What can hang from each mark:
G: L P W
P: G N Z
N: W
W: G H N Y Z
Y: W
H: L
Z: W
L: G H

Every row comes from one small tree of marks. Brackets hold a mark, then the marks that hang from it, in alphabetical order. Every link used is in the known rows. Which tree was each row made from?
Known rows:
{Z {W N}}: [ 0.09 -0.14 -0.11 -0.01  0.00  0.02  0.06  0.11 -0.36  0.15  0.00 -0.13
 -0.23  0.01  0.03 -0.16  0.18  0.14 -0.05 -0.19  0.31 -0.08  0.08  0.11]
{N {W H}}: [-0.03 -0.13  0.01 -0.10  0.14  0.00 -0.17 -0.01 -0.02  0.03 -0.16  0.00
 -0.22  0.09  0.04 -0.10  0.12  0.08 -0.07 -0.25  0.20 -0.17 -0.17  0.23]
{Z {W {H L} N Y}}: [ 0.25 -0.23  0.01 -0.22 -0.11  0.05 -0.02 -0.12 -0.63  0.10 -0.19 -0.05
 -0.49 -0.02  0.01  0.13 -0.07 -0.14 -0.03 -0.07  0.02 -0.08  0.12  0.26]
{P {G L W} N Z}: [ 0.02  0.03  0.09  0.16  0.49  0.16 -0.10  0.02 -0.35 -0.32  0.08  0.21
  0.20  0.13 -0.34  0.00  0.36  0.37 -0.28 -0.56  0.21 -0.25  0.09  0.11]
{G {L H} P {W Y Z}}: [ 0.03  0.01  0.15 -0.14  0.29  0.06 -0.29 -0.05 -0.21 -0.20  0.30  0.27
 -0.27  0.18 -0.23  0.20  0.04 -0.06  0.08 -0.18 -0.24 -0.28 -0.07 -0.17]
{G L P}: [-0.12 -0.04  0.03  0.17  0.12  0.10 -0.10 -0.06 -0.33 -0.27  0.13 -0.09
 -0.02  0.19 -0.15  0.13  0.29  0.01  0.12 -0.10  0.16 -0.21  0.14 -0.08]
{H {L {G {P {Z {W Y}}}}}}: [ 0.12 -0.23  0.08  0.06  0.06  0.06  0.05  0.20 -0.59 -0.09 -0.04  0.28
 -0.14  0.11 -0.35  0.26 -0.09 -0.06 -0.18 -0.15  0.06 -0.20  0.23  0.29]
{G P}: [-0.10 -0.10 -0.06 -0.02  0.09  0.11 -0.02  0.05 -0.30 -0.12 -0.01 -0.06
  0.00  0.21 -0.08  0.07  0.21  0.03  0.02 -0.18  0.29 -0.21  0.09 -0.02]
{N {W Y}}: [ 0.03 -0.09 -0.18 -0.20  0.22  0.12 -0.06  0.09  0.05  0.11 -0.02  0.08
 -0.17  0.11 -0.07 -0.13  0.03 -0.03 -0.15 -0.23  0.12 -0.13 -0.01  0.04]
{H {L {G {P Z} {W N}}}}: [-0.05 -0.03  0.19  0.20 -0.12 -0.04 -0.14  0.02 -0.30 -0.19  0.01  0.18
 -0.09 -0.13 -0.25  0.10 -0.09  0.00 -0.37 -0.15  0.20 -0.14  0.16  0.15]
{W {G L P} H Y Z}: [-0.07 -0.23  0.36  0.04  0.01  0.03 -0.42 -0.15 -0.31 -0.30 -0.10  0.25
 -0.35  0.08 -0.19  0.46 -0.14 -0.44  0.25  0.16 -0.47 -0.44 -0.06  0.11]
{Z {W {H L}}}: [ 0.24 -0.23  0.04 -0.16  0.07  0.07 -0.01 -0.04 -0.64  0.07 -0.23 -0.10
 -0.31  0.09 -0.04  0.13  0.17  0.11  0.02 -0.22  0.33 -0.07  0.02  0.33]
{L {G P {W Z}} H}: [ 0.02 -0.07  0.18 -0.16  0.19 -0.14 -0.30  0.18 -0.07 -0.08  0.24  0.39
 -0.19  0.20 -0.15  0.00 -0.03  0.05 -0.12 -0.36  0.00 -0.19 -0.22 -0.05]
{H {L {G {W N Y Z}}}}: [ 0.10 -0.18  0.17 -0.16  0.02 -0.05 -0.24 -0.02 -0.16 -0.01  0.01  0.38
 -0.39 -0.06 -0.11  0.04 -0.33 -0.33 -0.29 -0.13 -0.03 -0.09 -0.11  0.02]
{Y {W {G L P} Z}}: [-0.10 -0.16  0.19  0.25  0.13  0.00 -0.31  0.07 -0.26 -0.39  0.14  0.12
 -0.05  0.13 -0.25  0.33 -0.06 -0.21  0.27  0.13  0.08 -0.41  0.08 -0.03]
{W N Y}: [ 0.04 -0.10 -0.09 -0.22 -0.01  0.11  0.00  0.03 -0.20  0.05 -0.07 -0.03
 -0.28  0.02  0.03 -0.09 -0.04 -0.18 -0.08 -0.09  0.03 -0.09  0.12 -0.06]
{N {W G}}: [ 0.01 -0.08 -0.04 -0.07  0.04  0.03 -0.14  0.11  0.11  0.19 -0.01  0.07
 -0.10  0.00 -0.08 -0.16  0.03  0.02 -0.18 -0.14  0.14 -0.11 -0.07  0.05]
{G L {P N Z} W}: [-0.14  0.09  0.17  0.35  0.28  0.13 -0.13  0.04 -0.42 -0.48  0.18  0.15
  0.21  0.10 -0.47  0.21  0.32  0.27 -0.09 -0.25  0.12 -0.36  0.14  0.05]
{N W}: [-0.05 -0.05 -0.16 -0.05  0.18  0.07 -0.02  0.11  0.06  0.10  0.00  0.01
 -0.07  0.11 -0.03 -0.20  0.16  0.14 -0.16 -0.27  0.34 -0.14 -0.06  0.05]
{P {G {L H}} N {Z W}}: [ 0.23 -0.07 -0.08  0.01  0.44  0.14  0.13  0.11 -0.60 -0.06  0.24  0.18
  0.11  0.26 -0.27 -0.10  0.34  0.51 -0.21 -0.62  0.07 -0.28  0.19  0.22]
{W G Y Z}: [ 0.07 -0.22  0.14 -0.25  0.12  0.14 -0.18  0.12 -0.08  0.04 -0.13  0.21
 -0.29  0.04 -0.11  0.12 -0.19 -0.35 -0.01  0.02 -0.15 -0.30 -0.09  0.04]
{L {G P {W N Z}} H}: [-0.05 -0.05  0.18 -0.05  0.00 -0.18 -0.28  0.08 -0.06 -0.06  0.25  0.33
 -0.27  0.07 -0.07 -0.10 -0.16 -0.03 -0.20 -0.26 -0.10 -0.21 -0.18 -0.06]
{H {L {G {W N}}}}: [ 0.12 -0.08  0.10 -0.09 -0.10 -0.09 -0.18 -0.01 -0.20  0.05  0.07  0.13
 -0.21 -0.07 -0.04 -0.12 -0.09 -0.03 -0.32 -0.22  0.25  0.12 -0.02 -0.01]
{W {G {P Z}} H N Y}: [-0.09 -0.16  0.29  0.02 -0.25  0.05 -0.22 -0.03 -0.31 -0.19 -0.31  0.09
 -0.33 -0.16 -0.16  0.28 -0.23 -0.31 -0.07  0.15 -0.37 -0.35  0.18  0.26]

Which tree is each row?
[ 0.14  0.01  0.07 -0.13 -0.16  0.00 -0.18 -0.06 -0.14  0.10  0.26 -0.08
 -0.28 -0.03  0.01 -0.16  0.00 -0.09 -0.05  0.00 -0.23 -0.03  0.12 -0.17] | {W {G {L H}} N}
[-0.16 -0.02  0.12  0.33  0.15  0.14 -0.03  0.01 -0.32 -0.36  0.04 -0.07
  0.02  0.08 -0.28  0.20  0.27  0.07  0.02 -0.09  0.15 -0.34  0.25  0.10] | {G L {P Z}}
[ 0.16 -0.23  0.05 -0.18 -0.03 -0.02 -0.08  0.03 -0.44  0.07 -0.19 -0.04
 -0.52 -0.01  0.03  0.00  0.01 -0.08  0.06 -0.12 -0.06 -0.10  0.01  0.23] | {Z {W H N Y}}
[ 0.01 -0.11  0.06 -0.15  0.48  0.05 -0.14  0.05 -0.11 -0.03 -0.10  0.22
 -0.08  0.12 -0.05 -0.04  0.18  0.17 -0.19 -0.53  0.38 -0.24 -0.22  0.08] | {P {G {W Z}}}
[ 0.04  0.04  0.15 -0.05  0.14 -0.03 -0.25 -0.11 -0.05 -0.06  0.28  0.07
 -0.31  0.00 -0.06 -0.11  0.07  0.06 -0.04 -0.20 -0.04 -0.16 -0.10 -0.15] | {G {L H} {W N Z}}
[ 0.00 -0.04  0.20 -0.11 -0.01 -0.06 -0.28 -0.05 -0.20 -0.06 -0.18 -0.09
 -0.37 -0.10  0.06 -0.07  0.12  0.07 -0.06 -0.19  0.16 -0.04 -0.13  0.13] | {G {W H N}}
[-0.09 -0.18  0.02  0.18  0.41  0.03 -0.22 -0.21 -0.20 -0.26  0.01  0.36
  0.00  0.25 -0.14  0.06  0.15  0.09 -0.11 -0.46 -0.06 -0.54 -0.17  0.25] | {P {G L} {N {W H Z}}}
[ 0.05 -0.11  0.12 -0.23  0.34  0.11 -0.18  0.12 -0.07 -0.05 -0.07  0.21
 -0.29  0.06 -0.14  0.07  0.00 -0.09 -0.04 -0.23  0.12 -0.23 -0.19  0.05] | {G {W Y Z}}
[ 0.34 -0.07  0.02 -0.21 -0.10 -0.02 -0.13  0.01 -0.35  0.23  0.28  0.04
 -0.43 -0.04 -0.07 -0.10 -0.06 -0.10  0.02 -0.03 -0.39  0.00  0.14 -0.05] | {Z {W {G {L H}} N Y}}
[ 0.05 -0.26  0.12 -0.20 -0.07  0.11 -0.12 -0.25 -0.38 -0.10 -0.29  0.12
 -0.47 -0.01  0.03  0.26 -0.29 -0.40 -0.07  0.02 -0.11 -0.34 -0.01  0.19] | {W {H L} N Y Z}
[ 0.04 -0.11  0.29  0.05 -0.22 -0.05 -0.36 -0.17 -0.25 -0.08 -0.11 -0.10
 -0.38 -0.11  0.02  0.03  0.00 -0.22  0.10  0.10 -0.22 -0.10  0.03  0.06] | {W {G L} H N}
[-0.01 -0.09  0.10 -0.14  0.15  0.05 -0.18  0.04 -0.05 -0.04 -0.05  0.17
 -0.36 -0.07 -0.07  0.00 -0.11 -0.16 -0.12 -0.14  0.02 -0.22 -0.13 -0.01] | {G {W N Y Z}}
[ 0.14 -0.21  0.18 -0.06 -0.20 -0.10 -0.20  0.04 -0.40  0.18 -0.21 -0.08
 -0.42 -0.12  0.04 -0.03  0.01 -0.02  0.04 -0.04 -0.04 -0.07 -0.02  0.27] | {Z {W G H N}}
[ 0.02  0.03 -0.09 -0.02  0.14  0.11 -0.03 -0.06 -0.48 -0.24  0.41  0.07
  0.11  0.39 -0.22  0.05  0.27  0.20  0.04 -0.28 -0.08 -0.28  0.16 -0.17] | {G {L H} {P N}}
[ 0.02 -0.24  0.18 -0.18  0.08  0.01 -0.36  0.00  0.08  0.05 -0.22  0.31
 -0.41 -0.03 -0.07  0.11 -0.25 -0.32 -0.05 -0.04 -0.29 -0.39 -0.25  0.26] | {N {W G H Y Z}}
[-0.01 -0.11 -0.08  0.00  0.36  0.21  0.15  0.14 -0.39 -0.17 -0.12  0.16
  0.23  0.22 -0.20 -0.04  0.22  0.31 -0.32 -0.53  0.30 -0.34  0.15  0.24] | {P G N Z}
[ 0.12 -0.10  0.14 -0.04 -0.01 -0.04 -0.24  0.03 -0.14 -0.11  0.27  0.05
 -0.28  0.03 -0.06  0.00 -0.24 -0.18  0.10  0.09 -0.11 -0.21  0.07 -0.10] | {Y {W {G {L H}} N Z}}
[-0.09 -0.12 -0.13  0.22  0.47  0.11 -0.10 -0.11 -0.12 -0.19  0.19  0.37
  0.17  0.29 -0.19 -0.05  0.18  0.14 -0.20 -0.48  0.11 -0.51 -0.10  0.08] | {P {G L} {N {W Z}}}
[-0.01 -0.07  0.10  0.06  0.07  0.09 -0.20 -0.05 -0.35 -0.22  0.37  0.30
  0.06  0.27 -0.28  0.20  0.01 -0.05  0.03 -0.08 -0.34 -0.48  0.00 -0.12] | {W {G {L H} {P N}} Z}
[-0.04 -0.21  0.06 -0.16  0.24  0.04 -0.22 -0.01  0.04 -0.03 -0.21  0.24
 -0.37  0.08 -0.05  0.06 -0.12 -0.20 -0.03 -0.15 -0.09 -0.41 -0.22  0.25] | {N {W H Y Z}}
[-0.02 -0.10  0.33 -0.01  0.13 -0.03 -0.41 -0.20 -0.15 -0.26 -0.09  0.15
 -0.54 -0.09 -0.06  0.15 -0.07 -0.25  0.10 -0.03 -0.25 -0.25 -0.15  0.08] | {G L {W H N Y Z}}
[ 0.06 -0.15  0.36  0.27 -0.16 -0.05 -0.21 -0.02 -0.38 -0.06 -0.16 -0.08
 -0.39 -0.22 -0.17  0.09  0.05 -0.02  0.05  0.04 -0.18 -0.20  0.12  0.37] | {P {Z {W {G L} H N}}}
[-0.13 -0.02  0.19  0.06 -0.07 -0.08 -0.28 -0.10 -0.29 -0.18 -0.12 -0.05
 -0.26 -0.05 -0.03  0.10  0.13  0.05 -0.02 -0.15  0.10 -0.16 -0.06  0.08] | {G P {W H N}}
